Each row was made from one walk, in order. Every step used is in the known rows, and no mark comes twice. Write each row's walk.
Known rows
s > z > c > m > q > a: [ -9.1   1.4  16.5   6.4  13.5  -5.2 -11.9  27.6  39.9  33.3  -1.1   9.5
  28.1  10.7   6.5 -32.5 -10.8  -3.5 -20.4 -53.3]
m > q > s: [ -5.4  -1.5   1.0   8.7  -3.4   3.0 -16.0   0.1  18.7   3.5   9.4   5.6
  23.1   5.2   6.0 -17.0  -2.2   4.4 -31.9 -17.4]
a > q: [ -6.3  -6.6  -2.6  -2.1   3.4   3.5  -5.3   3.8  -4.9  -7.3   8.1   6.1
  -9.3  -9.1   5.2   8.4  -1.4  19.3   0.8 -26.7]
c > s: [ -5.3  10.2  -1.9   5.4  23.1  -3.7   4.8 -17.2 -11.8   6.6   1.9  -2.0
   6.1  10.5   2.3 -21.5  -1.0  -7.8  -9.1   1.9]
a > q > s: [ -7.3  -4.1   2.0   2.1  -0.5   1.8 -15.0   9.8 -12.2  -9.8   4.7   7.4
   2.7  -0.3   7.1 -18.8  -3.1   9.7 -21.5 -26.5]
a > s: [ -7.1   5.8  -6.2   7.4  -3.4 -21.7   4.0  -4.1   0.1 -20.9   6.5   1.5
  -4.9   1.4   3.2 -24.5  -0.3 -12.2  -4.9  17.8]
z > a > s > m > q: [-13.4  12.6  -3.3  24.8  13.9  -8.3   1.1  12.3  42.3  -8.8  48.4  17.9
  16.5  -4.5   4.5  -5.1  -8.8  -4.4  -4.7  -1.5]
m > q: [ -4.0  -4.3  -3.0   4.1  -1.0   4.9  -6.1  -5.7  28.1   5.4  13.2   3.5
  10.6  -3.3   3.5   8.0   1.2  10.8  -8.4 -17.2]
z > c > s > m: [ -6.6  12.2   7.4   7.0  41.4   1.6  -0.2  -4.4  -1.4  26.9  19.6   9.1
  26.4  23.5   1.5 -28.8  -7.3  -6.5  -2.3 -19.2]
a > s > m > q: [-16.1   8.0  -8.0  22.1   4.0 -16.6  -6.7   5.6  40.0   0.7  37.1  10.9
  19.4   3.3   6.4  -5.6   0.3   1.4  -6.1  -1.7]
a > s > z > c > m > q: [-11.4   2.8   9.9  13.0   5.8 -20.7  -9.9   2.2  44.5   9.3  12.5  20.7
  24.1  18.3   6.9 -49.5  -6.7 -17.9 -23.2 -42.3]
q > a > z > c > m: [ -7.3   4.9  20.5  -0.3   1.0 -26.0  -7.0  39.1  -3.5   6.2   6.9   7.5
   1.9   6.9   8.8 -24.1 -11.6   3.3 -13.1 -34.2]
m > q > a: [ -9.8  -0.5  -1.0   4.6   3.4  -2.2  -3.8  15.7  23.7   9.3   5.8  -5.6
   9.8  -8.5   6.3   3.1  -4.1  12.3 -11.2 -10.1]
m > q > s > z: [ -2.0  -1.9   6.3  16.1   4.1  -5.7 -12.1  -7.9  28.9  10.7  -6.7   8.1
  30.0  10.9  10.7 -27.5  -2.8   3.7 -32.1 -29.2]
z > a > q > s: [ -4.8   0.2   6.1   5.2   8.8  10.0  -6.0  16.8 -11.7 -18.6  16.1  15.0
   0.9  -8.7   5.7 -20.0 -13.1   4.6 -19.8 -27.7]
a > z: [  0.8  -1.7   5.0   6.3  -4.8 -25.2   2.5  -2.9  -6.1 -14.9   6.0   4.7
  -8.6  -2.1  10.1   7.1  -1.3  19.6  -2.0  -8.1]
z > a: [ 2.4  4.6  3.9  4.1  9.2  8.5  8.2  6.6  0.6 -9.2 11.1  7.3 -3.1 -7.5
 -2.3 -1.5 -9.3 -4.9  2.0  0.7]
s > z > a > q > m: [ -2.4  -5.5  14.0  17.8  21.6   2.0   3.8  -7.8   6.9   0.0  -4.1  15.3
   7.4  -7.7   7.1 -13.5 -12.8   0.8 -15.7 -20.1]
s > z > c > a > q: [-14.2  -2.5  10.4  -0.1  24.6   1.6   6.9 -17.6   8.9   5.5   0.1  17.8
   8.9   3.0  13.3 -25.4 -10.4  20.8   0.8 -63.4]

Write each row's walk
[ -7.9   2.5  -1.8  15.5   7.8   5.0  -9.7   9.3  41.1  19.8  30.5   9.4
  23.9   1.4   3.8  20.4   0.7  14.6  -1.5 -20.3] -> s > m > q
[ -7.5   7.1   3.4  13.5  43.2  -0.8  11.3 -14.6  -4.7  -1.6   5.3  14.2
   2.5  -0.5   9.7 -24.5 -11.3   6.5  -6.7 -36.7] -> c > s > z > a > q
[-13.6   5.4  -1.0  19.0   6.4 -32.5   3.0   4.1  33.9  -4.1  -3.2  -1.7
  13.3  -1.7  13.6 -31.1  -4.8   0.6 -15.9  -3.9] -> m > q > a > s > z
[ -5.2  -4.7   9.7  10.1  14.7  11.5  -0.4  -0.7  -3.4  -7.2  12.1  12.4
  -0.5 -13.6   3.0  -0.5 -11.8   0.3 -15.6  -9.2] -> z > a > q > m
[  1.3  -7.4  15.5   6.8  12.9  -1.2 -13.6  -9.8  27.3  17.5  -6.9  13.0
  38.1  18.6   9.3 -44.5  -9.9   2.8 -31.9 -48.2] -> m > q > s > z > c
[  1.6   2.9   8.9  11.8   3.8 -10.0  -6.0  -2.5   3.0   5.7 -19.1   4.5
  20.6  14.0   6.8 -36.5  -3.6  -8.7 -23.2 -12.1] -> q > s > z
[-14.2   6.7  -0.9  14.6  11.9  -0.5  -8.3  31.8  36.1  23.9  24.0  -0.2
  22.6  -4.3   6.8  15.5  -3.0  14.7  -3.7 -13.3] -> s > m > q > a
[-18.8   5.5   5.1  13.5  11.9  -5.1   0.0 -10.3   5.3  -3.1  -3.7  14.5
  12.9   3.9  17.2 -34.7  -5.8  14.3 -21.1 -45.9] -> c > a > q > s > z
[ -4.3  -2.4  15.5   6.2   8.8   1.5 -13.3   6.4  44.5  29.1   5.0  18.6
  29.0  16.1   3.6 -26.9  -6.3  -5.5 -17.6 -60.8] -> s > z > c > m > q
[ -5.0  10.1   5.7  15.8   4.3  -1.1 -13.3  20.6   6.0  13.3  14.0   7.4
  25.2  14.0   2.4 -14.3  -3.1  -6.6 -14.6  -3.0] -> q > s > m
[-12.9   5.2   5.9  20.5   6.3 -25.0  -6.1  28.6  29.7   9.8  29.3   4.3
  14.9  -4.9  16.8  20.7  -4.6  34.4  -5.4 -21.8] -> s > m > q > a > z
[ -5.5   8.7  14.7  23.6   6.2   2.6 -14.0  20.3  41.4  11.6  13.1  23.1
  31.9   9.1   5.3 -36.2 -10.1 -17.0 -38.5 -43.0] -> c > m > q > s > z > a
[ -0.1   5.2  23.0   6.7   6.4  -5.1 -17.2  17.1   9.1  22.6 -10.9  16.4
  30.2  29.1   2.8 -61.4  -9.9 -25.0 -31.8 -43.4] -> q > s > z > c > m
[ -6.4  -1.0  20.4   8.4  -6.1 -17.4 -24.4  16.9  20.1   4.9  23.2  22.7
  24.1  17.8  11.9 -35.7  -9.5   5.8 -41.9 -58.1] -> a > z > c > m > q > s
[ -6.8   8.0  14.8   1.7  31.9 -30.1   8.4  -0.2 -25.0   1.8   1.1  -1.7
   4.4  11.0  13.8 -36.6 -14.0  12.6 -12.8 -18.8] -> q > a > z > c > s
[ -9.1   7.4   5.5  16.3  17.9   9.6 -10.8  32.0   2.8  -2.9  34.5  21.0
  13.9  -3.8   5.4  -7.2 -12.7   6.3 -12.2 -30.2] -> z > a > q > s > m
[ -8.7  16.5  -0.9  20.8  13.4 -13.0   6.4  17.2  14.0 -13.4  35.3  14.4
   5.8  -1.9   1.0 -14.0  -9.5 -15.7   4.2  14.4] -> z > a > s > m
[-22.2  17.0   3.3  13.2  18.7 -13.5   8.5  -2.6  16.3   0.3  32.4  15.9
  18.2  14.2   7.4 -37.4  -8.6  -9.3   2.8 -11.3] -> z > c > a > s > m
[  0.2   1.8   8.7  20.1  11.5   2.8  -3.8  -0.4  30.7   1.1   4.4  15.2
  28.3   3.0   7.8 -27.9 -12.2  -0.5 -30.1 -28.9] -> m > q > s > z > a
